Known rows, with every step that occurs:
gigo -> kimun -> zete -> gidup: [ 27   6 -18 -49  -4  13   2  -4  10  -6  38   2 -18  17   7 -15 -10 -11
  12  17 -19  32 -15  -9   1   4 -56  14 -15 -22  25]
zuba -> rivo: [  3  16 -17 -25 -18  28 -15   4   4 -20  37   7  -6 -16 -40  -3 -14 -15
   9  37  -8  44  -5 -13   5   2 -34 -22 -19  -4  32]
moteg -> notuz: [ -9  14  -3 -40 -21  19   0   3  -1  -5  19   6   1   4  -9  -2 -11  -3
  21   2   4  33  -5  -5   6   1 -32  18 -22  -5  45]
rivo -> tagig: [ 13  16  -8 -18 -24   5  19   3 -32 -21  44   2 -25 -16 -20  -7 -17 -10
  22  -7   0  31   4  -2   3  -5 -39  -3 -24 -10  24]
duvu -> nuku -> vakanon -> notuz: [ 21  15  14  -5 -25  -1 -10   1   4  -4   5   3 -14  -8   8   1  -2   4
   7   6   1   7 -10  -4   6 -15 -15  15 -32  -5  12]
moteg -> kimun: [-12  12  -9 -47 -23  23   1  -2 -16  -5  11   6  -3  13  -9   0 -13 -10
  17  -5  -8  35  -8  -2   5   7 -21  12 -18 -12  35]
kimun -> gigo -> nuku -> duvu: [  9   8  14 -34 -17  35  16  13 -31   4  21  -4 -21   4  17   5  -9  -4
  26  10 -25  28 -16 -15   5   0 -25   2 -13  -5   8]
moteg -> notuz -> vakanon: [-13  18   2 -15 -24  -3   8   1  26   5   3  -9   2  11 -30  -3 -13   0
  23   2   4  28  -5  -4   5  -5 -29  15 -13  -3  41]
tagig -> rivo: [  5  20  -5 -17 -22  27 -13   9 -12 -10  17  18  -9  -8 -24  -4  -9 -24
  21  17  -7  48  -9  -7   6  19 -49  21 -34 -11  35]
duvu -> nuku -> gigo: [ -4  13  -2 -17 -30  17  29  20 -28  -7  25  -1 -13 -12  -1  10 -11  -7
  28  21 -22  25 -11  -9   4   0 -20  11 -36  -3  26]
kimun -> gigo -> nuku -> vakanon -> notuz: [ 15  17  38 -19 -19  11 -10  -1   3  13   8  -7 -23  15   6 -11  -4   6
  11   3  -3   5 -16  -5   7 -13 -34   6 -15  -8   7]
zete -> kimun -> gigo: [ 11  16   1 -44 -12  10 -10   6 -10  -3  25   5 -26  -9   9  -7  -6  -3
  30  21 -21  13 -11 -10   7  -8 -56   3 -22 -16   7]
rivo -> zuba -> notuz: [ 17  -3 -24 -29 -25  29 -18  10  -7 -26  32  14  -2 -20 -29  -7 -10 -18
  10 -32   5  28 -10  -6   2   8 -43  21 -13  -2  22]
rivo -> zuba -> notuz -> vakanon -> nuku -> duvu: [ 17 -11  -6  -5 -18  -6  -4   4   8 -10   8  -6  -1  -8   4   4  -8  -4
  16  -7   5  25 -12  -5  -6  -5 -13  11   1  13   9]
zete -> gidup: [ 18   9 -23 -34 -17  24 -10  -5 -10  -8  28   5  -9   0  -7 -14 -12 -10
  18  24  -9  46  -9  -5   6   5 -41   9 -24 -13  20]
kimun -> gigo -> nuku: [ 13  21  22 -35 -17  45   7   6 -28   5  21  -5 -22   8  -7 -11 -10   1
  21  -8 -18  21 -14 -13   6   1 -45   4 -20 -11  20]
notuz -> zuba: [  8  15  -6 -14 -24  21  -7   3 -14 -13 -12   3  -8  15  -3  -5 -12 -22
  15  31 -12  37  -4  -7   8  -5 -71  10 -18 -15  31]
zete -> kimun -> gigo -> nuku -> vakanon: [ 12  16  16 -37 -14  13   9  10   6  18   2 -11 -25  14   7 -10  -5   5
  26  16 -13  12 -20 -13   3  -8 -72   6  -8  -7   0]
vakanon -> notuz: [  9  13   4 -19 -21  10 -24  -6  -9  -8  27   9 -10 -16  -9  -7  -5  -4
   5   3  -1  24  -3  -1  10  -3 -11  10 -28  -9  17]
tagig -> rivo -> zuba -> notuz: [ 18   1 -16 -16 -25  35 -25  12  -1 -27  26  24  -4 -15 -39  -7  -8 -28
  13 -25   8  38 -15  -8   1  21 -59  36 -18  -5  32]
notuz -> moteg: [  0  22  -5 -16 -22   3   0  15  -3 -11   0   6  -7   0 -15  -6 -11  -8
  31  19 -17  24  -3  -2   4  -8  -7  37 -21 -14  36]
duvu -> nuku -> gigo -> kimun: [-11  14  -6 -21 -21   3  31  20 -18  -3  40   0 -13  -6  -1  14  -9  -7
  24   5 -21  19 -15 -11   4   3 -26  22 -38 -11  23]
zete -> kimun: [  8  10 -23 -36 -14   9  -8   5  -2  -2  23   6 -12 -23 -12  -5  -4  -3
  19  17 -14  31  -6  -9   6   3 -54  14 -21  -9   5]
notuz -> moteg -> kimun -> gigo: [-10  23  22 -39 -20  10   3   6  -9  -7  -6   6 -18  35   9  -3 -12  -7
  39  10 -21   7 -12  -1   4 -12 -12  31 -15 -23  44]
gigo -> kimun -> zete: [ 12  12 -10 -49  -8   7   9  10   3  -7  34   3 -15   4   3  -5 -10 -11
  11   0 -23  22 -11  -9   2   1 -44   5 -17 -18  27]
notuz -> vakanon: [ -2  20 -10 -10 -25  -2   3   5   9   1   6  -9  -4  -6 -31  -4 -14  -7
  20   5 -10  32  -4  -4   5  -4 -25   0 -17  -4  20]
tagig -> rivo -> zuba -> notuz -> vakanon: [ 10   7 -11   5 -26  11 -16  10  26 -15  11   8  -2  -7 -56  -7 -10 -23
  16 -23   7  33 -14  -7  -1  13 -55  32 -10  -2  29]
moteg -> kimun -> zete: [  5   9  -2 -59 -15  23   9   0  -3  -9   9   3 -12  24   5  -6 -13 -11
  13   1 -18  27 -11  -4   1   4 -33   5  -7 -16  41]
kimun -> gigo -> nuku -> vakanon -> notuz -> moteg: [ 11  24  45  -5 -18  -4  -6   7  18   9 -14  -5 -22  27   6 -13  -4   6
  26  18 -11  -6 -15  -2   5 -21 -15  40 -10 -14  23]
moteg -> notuz -> zuba -> rivo -> tagig: [  6  16   8  -1 -20  15   9  -6   8 -29  28   2 -20  21 -38  -5 -18 -17
  14  36  14  34   2 -10   2 -11 -85  -5  -5 -10  56]
zuba -> notuz -> moteg -> kimun: [-12  14  -5 -30 -20  23  -9   4   5 -17 -17   9   2  22 -16  -2 -10  -9
  25 -23  -8  29  -7   0  -1   9 -12  41 -11 -14  40]
nuku -> vakanon -> notuz -> moteg -> kimun: [-12  16  19 -19 -22 -14  -7  -2  23   2 -22   3  -7  35   1  -2  -7  -2
  21  13  -2   8 -10   6   4 -13   2  46  -7 -15  37]
gigo -> nuku: [ 10  17   1 -29 -20  44   7   6 -23   5  18  -5  -9  -4 -24  -9  -9   0
  12 -12 -12  38 -10 -13   5  11 -41  12 -20  -5  21]

Rows:
[-15  10  12  -8 -21 -16  20   6  -1  10   7 -19  -7   6  -2  -3 -13   0
  29  30  -8  28  -8   0  -1  -7 -16  -8 -16   9  20] | notuz -> vakanon -> nuku -> gigo
[ -8  21  39 -28 -20 -13  -7   0  14   1 -17   3 -21  44  21  -5  -8  -2
  32  18 -11  -8 -15   4   4 -23  -5  32  -9 -21  34] | nuku -> vakanon -> notuz -> moteg -> kimun -> gigo
[  5  11   1 -36 -13   5  37  20  -4  -6  35  -2 -20   5  12   6  -9  -8
  20  11 -31  11 -17 -12   0   0 -37  14 -25 -15  30] | duvu -> nuku -> gigo -> kimun -> zete
[ -4   7   0 -18 -23  23 -14  10  14 -20  -7  21  -1  26 -34  -4  -9 -23
  25 -19   1  25 -17  -2  -2  15 -33  74  -6 -16  57] | tagig -> rivo -> zuba -> notuz -> moteg -> kimun
[ 12  11   3  -5 -14   7 -18  -7   9  -8  -9 -13   1  -4 -12 -10  -8   5
  14 -23   6  34  -3  -3  -6   1 -27  -8 -16   8  13] | zuba -> notuz -> vakanon -> nuku
[  6  19  13  -4 -20  -5 -19   4   8  -9   3   9 -10  -3 -11  -9  -5  -2
  19  15  -9  12  -3   2   8 -12   7  44 -22 -15  32] | vakanon -> notuz -> moteg
[ 19   3 -11 -58 -10  28   2 -12   5  -8  16   2 -15  34   8 -16 -13 -10
  14  18 -15  36 -16  -5   1   6 -48  13  -6 -20  37] | moteg -> kimun -> zete -> gidup
[ 11   1  -3 -28 -14   5   1   3 -26  -5  10  -1  -6 -10  33   8  -7  -2
  20  23  -8  37  -7  -5  -1  -4  -3  -5 -19   7  11] | vakanon -> nuku -> duvu
[ 12  14   7   2 -18  22 -35  -9  18 -21  10   7  -9   9 -30  -7  -8 -20
  -5  55  -2  33  -5 -12   8  -8 -62  -8 -11 -11  37] | vakanon -> notuz -> zuba -> rivo
[ -5  22  35 -31 -20  11  18  10   8  15 -25 -12 -19  51   6  -6 -11   3
  35   8 -15   6 -21  -5   0 -12 -32  31  -2 -13  32] | notuz -> moteg -> kimun -> gigo -> nuku -> vakanon
[ 16  17  15 -39 -10  37   2   5 -15  11  22  -5 -25   1  -6 -12  -4   7
  22   0 -20  16 -16 -17   5   3 -66  14 -16 -12   7] | zete -> kimun -> gigo -> nuku
[ 15   6 -10 -16 -28  16  -9  15  -8 -14  36  22 -10 -10 -37  -7 -10 -28
  18  10   2  30 -17  -6   5  10 -51  47 -20  -9  45] | tagig -> rivo -> zuba
[ 14  14  22   7 -17  24 -22  -7  31  -3  -7  -6 -11  26 -29  -9  -7 -12
  -6  52   2  28 -12 -15   5  -9 -78  -4   0  -6  29] | gigo -> nuku -> vakanon -> notuz -> zuba -> rivo
[  6   4   1  -8 -16 -12   7   1  -2   3  -2 -12  -4  -4  16   7  -9   2
  22  22  -7  33  -7  -4  -3  -9  -1  -6 -11   9   9] | notuz -> vakanon -> nuku -> duvu
[-21  11   6 -13 -13 -27  23   8   6  13  23 -16  -7  10  -2   2 -10  -1
  24  15  -9  21 -12  -2  -2  -4 -24   5 -19   0  19] | notuz -> vakanon -> nuku -> gigo -> kimun
[  6  10   3 -44 -13  24   0   4  17 -19 -15   5  -7  31  -1  -7 -10 -10
  21 -14 -19  21 -10  -3  -4   5 -27  30  -1 -18  45] | zuba -> notuz -> moteg -> kimun -> zete
[ 17  13  32 -22 -12   3 -14  -3  16  18   9  -6 -26   9   8 -12   1  11
  12  12  -4   0 -18  -9   6 -12 -54  15 -10  -9  -4] | zete -> kimun -> gigo -> nuku -> vakanon -> notuz
[  7  16   4 -28 -23  20  13  11  -2  14   0 -11 -10  10 -12  -7 -10  -1
  16   4  -5  31 -14  -8   3  -1 -48   4 -12   0  12] | gigo -> nuku -> vakanon
[-15  18   0 -31 -22   8   4   5  -1  -7 -10   6  -4  27 -10  -2 -12  -7
  29   6 -14  23  -8   1   3  -1  -4  44 -13 -18  48] | notuz -> moteg -> kimun
[ 20  15  13  13 -20   8  -9 -11   2 -31  32   4 -28   5 -37 -10 -14 -18
   2  36   9  28   3  -7   5 -14 -72 -11  -9 -13  36] | vakanon -> notuz -> zuba -> rivo -> tagig
[ 19   1   0  -4 -18   1 -16  -3  13 -11   3  -8   1  -5 -21 -12  -8   1
  11 -27  14  20 -10  -2  -6  -4 -30  12  -6   9  21] | rivo -> zuba -> notuz -> vakanon -> nuku
[ 24  15  20  10 -27   2 -13  -2   8  -9 -29   0 -14  20  15   0  -4  -8
   6  31  -1  10 -10  -6   7 -19 -60  23 -22 -13  23] | duvu -> nuku -> vakanon -> notuz -> zuba
[  1  14 -15  -7 -22  14 -11   3  15 -10   0  -6   1 -10 -36  -5 -12  -9
  16 -25  -4  38  -3  -6   1   7 -36  -4 -15  -1  10] | zuba -> notuz -> vakanon
[-11  16  16 -20 -20   1 -13  -5   8  -5  -8   8  -6  25  -8  -4  -7  -2
  18   2  -6  13  -7   4   6  -5  10  52 -13 -19  43] | vakanon -> notuz -> moteg -> kimun
[  1  22  49 -23 -15  30  -3  -4  -5   9  -3  -4 -21  39  -3 -11  -6   9
  21 -13 -13   1 -17  -6   5  -5 -17  46 -10 -21  38] | vakanon -> notuz -> moteg -> kimun -> gigo -> nuku
[  1   5   9 -45  -5  -8  25   9  -2   2  31  -8 -17  15  24  -4  -9  -6
  18  19 -21  17 -15  -5  -4  -2 -36   0 -14  -7  28] | vakanon -> nuku -> gigo -> kimun -> zete
[  5  17 -10 -14 -20  20 -16  13   4 -22  -8   9  -1  -4 -18  -6  -9 -10
  27 -12 -11  31  -3  -3   1   3 -17  32 -19 -11  27] | zuba -> notuz -> moteg
[  4  19  16  -2 -22 -24 -13   7  25  -1 -13   3 -10   9  -1  -7  -5  -2
  23  28  -4   7  -6   4   5 -21   1  39 -15 -11  24] | nuku -> vakanon -> notuz -> moteg
[  7  16  -8  -9 -20  30 -18   1   9 -22   6   4  -7  11 -32  -5 -14 -25
   6  60 -10  43  -5 -15   6  -4 -73 -14 -11 -10  41] | notuz -> zuba -> rivo
[ -2  19  27 -46 -17  48  11   0 -27   9  11  -6 -19  31  -5  -7 -11   2
  20 -19 -16  20 -18 -11   4   6 -43  14 -14 -15  31] | moteg -> kimun -> gigo -> nuku
[ -3  15   2 -15 -19  30 -14  -3  24 -19   4   4  -1  25 -30  -2 -13 -19
   9  54   3  40  -6 -14   6  -5 -78  -1  -6  -8  59] | moteg -> notuz -> zuba -> rivo
